What can hang from each mark:
Y: J W X
X: Y
B: S W Y
W: B Y
J: X Y
S: B M W
M: S

Every row comes from one small tree of marks. The marks that hang from a mark follow it in brackets, in alphabetical order. Every link used is in the known rows. Which tree was each row made from?
Known rows:
J{X Y}: [-34  44 -20  14 -16  11  -8 -12 -18  14   0   8  -4  28  -1 -33 -19  -7
  -7 -17]
S{M W{B Y{J X}}}: [ -5 -53  15 -15  14 -12  -9  29   4 -23  -3   2  -5 -39 -10   9  16   1
 -33  10]
M{S}: [ -1  58  12 -15  20  -5  25 -28 -20  13  -5  -9   3  37   2 -12   0  20
 -23 -27]
W{Y{J}}: [-27   6   1 -10  15  -4   9  -7  21   4  12 -16  17  -1 -15  -7  -9   1
  -2 -14]
M{S{B{W Y{J}}}}: [ 40  17   2   6  13 -16  23   5  -8  21   8 -10  17 -13 -10  10 -23   3
  47 -31]
M{S{B{Y{J X}} W}}: [ 31  -7   9 -10  40 -79  26   0  -5   4  -4  11  27 -17 -17  31 -26  -7
  32  -9]
Y{J W{B{S{M}}} X}: [  5 -58  15  13 -59  45 -29  12  -4 -17  -4  -4 -19   6  24  18   8  -1
 -81  63]
B{S W Y{J{X}}}: [ 16   3   2  26  -8 -22 -10  -7  14  10  10 -20  13 -21   8  -6 -28 -11
  57  32]
W{B{Y}}: [  6   6  -1 -19   6  12   1  -4  17  19   6  22  -9   6   1 -28   1  19
 -26 -31]
J{X{Y{W{B{S}}}}}: [-35  22 -31  31 -48  46 -21  11  -9   1  -9  11 -12  41  24  -4  34   6
 -21  21]
X{Y{W{B}}}: [-50  13 -38   3 -23  63  -5  17   4  24  -7  14 -29  49  11  -9  42  17
 -33 -10]
J{X{Y{W{B{S{M}}}}}}: [-29 -15 -15  24 -62  78 -30  20 -34 -18  -9   4 -30  37  26  -5  23   6
 -32  21]
X{Y}: [-54  41 -33  -5  13  29  -6   8   0  22  -6  -5 -14  44  -6 -23  12  19
   1 -36]
Y{X}: [-16  23  -2  -4  11 -27  -9 -14  20  12  -7   6  -9  20  -2 -16  -1  -8
 -32  -1]
M{S{B W{Y{J X}}}}: [ 20  18   8  -3  43 -69  27   2  -6 -15  -5   0  39 -22 -23  34   3  -9
  27 -21]
B{S{M} W{Y{J{X}}}}: [  9  -8  17  25 -19  19 -20   4 -11 -25   8 -40   8 -31   3  -3  -9 -12
  38  22]
W{B Y{J X}}: [-17 -27   4   6  -4 -21 -19  16  36  -2   7  11  14 -23 -13  -7   5  -7
 -60   2]
B{S Y{J{X} W}}: [ -2 -24   5  17 -25 -10   0 -27  14   3  10  -7  14  10  15  14 -37 -19
  24  56]
S{B M W}: [ 13  22  -4 -26  23  13  33   9 -43 -17 -13   6 -26   3   2   8  21  12
  35 -34]
W{B{S{M} Y{J X}}}: [ 26 -67  26   0 -33  21 -40  15   4 -14   5   2  -1 -21   5  -5 -27   8
 -62  25]
J{X Y{W{B}}}: [-31  17 -27  24 -50  41 -10  -2 -15  15  -1  27 -17  34  16 -18  12  -8
 -43   8]
M{S{W}}: [  6  68   9 -29  52 -26  42 -26 -27   9 -15 -10   2  26   4   4  22  27
  17 -17]

Write each row's tree:
[ 11 -65  22   0 -34  21 -28 -18  12  -8   3 -17  -3   4   8  20 -39 -14
 -18  59] : B{S{M} Y{J W X}}
[ 23  -9   4 -20  -3  27   6   0 -19  -6   6  12 -15   5  -8 -11 -29   1
  22 -53] : S{B{Y} M}
[ -9  36  -2 -19  54 -47   7 -23  27  -4  -8  -1  15  -7 -15   1  25  -5
  33 -13] : S{W{Y{X}}}
[-11 -18   0  -8  30 -43  -1  17  29  -5  -2  11  14 -33 -11   8  26   1
 -20   9] : S{W{B Y{J X}}}
[ 23  37 -14 -27  46 -30  36  -8  -1   9  -4  19   1  -2  -8   5   5   9
  76 -44] : S{B{Y} W}
[-25 -13   4   1  13 -34 -14  -5  38   0   8  -8  21 -12 -20  -2 -15 -18
 -20   3] : W{Y{J X}}
[ 15  -1   8  -3 -48  86  -6  -6 -25 -15  -7  -4 -31  27  33  -1  34  24
 -51  22] : Y{W{B{S{M}}}}
[ 11 -21  16  -7  25 -60  29   5 -18   7   3  14  14 -21   1   8 -18   6
   1  11] : M{S{W{B{Y{J{X}}}}}}
[ -7 -33  10 -26  17  21  13  26 -14 -18   3  -5  -8 -30  -5   4  23  20
 -12  -8] : S{M W{B Y{J}}}
[ 13  23   4  24   5 -11 -29  -6  38  -3   2 -33  27 -27  -5   3  12  -8
  23  23] : B{S W{Y{J X}}}
[ 30  77   2 -20  52 -29  47 -18 -25 -13  -7   1  29   2 -14  16  30  14
  60 -62] : M{S{B W{Y}}}
[ 20   2 -15   6  12  -7  12  15  15  23  11   0   2 -21  -9   2 -17  -7
  59 -24] : S{B{W Y{J}}}
[ 23 -41  23 -18  17 -17 -13  -3  -1 -14  -5 -17   4 -23   0  16 -25   5
  20  38] : B{S{M W} Y{J X}}
[  8  24 -17  14  13   1  14  16  14   5  10 -14  15 -27 -15   5  12  -9
  59 -33] : S{B{W{Y{J}}}}
[-42 -26  -8  16 -20 -22  15 -11   4   9   6  -2 -12  21  12  12 -20 -29
 -11  53] : Y{J{X} W}
[  7  -3  -4  18 -68  91 -48  -1 -22 -10 -11   4 -18  28  21  -7  20   9
 -73  23] : J{Y{W{B{S{M}}} X}}
[ 22 -32  18  18 -21  12 -18   4 -12  -7   9 -28  -5 -26   9  -5 -40  -9
  41  32] : B{S{M} W Y{J{X}}}
[-25 -45  -2   7 -13 -30  10 -19  21  17  15   4  -2  11   4   9 -46 -31
  16  42] : B{Y{J{X} W}}
[ 30  31  13 -32  42 -22  33 -11 -12  14  -5  13   6   4   1  -6  18  35
   3 -30] : M{S{W{B{Y}}}}
[-22  12 -24  14 -40  42 -28  -1  10  21  -7  23 -14  32   9 -13  22  -3
 -68   8] : J{Y{W{B} X}}
[ -2 -30   3  -1  15 -27  24  21 -30 -37   4   1   4 -36 -13  20 -11 -22
  54 -12] : S{B M W{Y{J{X}}}}
[  9 -15   3  -8   0 -20 -21  -1  35  17   1  31  -5   0  -4 -24  -6   0
 -47 -15] : W{B{Y{X}}}
[ 26   9   0  12  -1   9 -22  11   3 -19  -1  -6  -6 -24 -15  -4  14 -22
  33 -40] : S{B{W{Y{X}}} M}
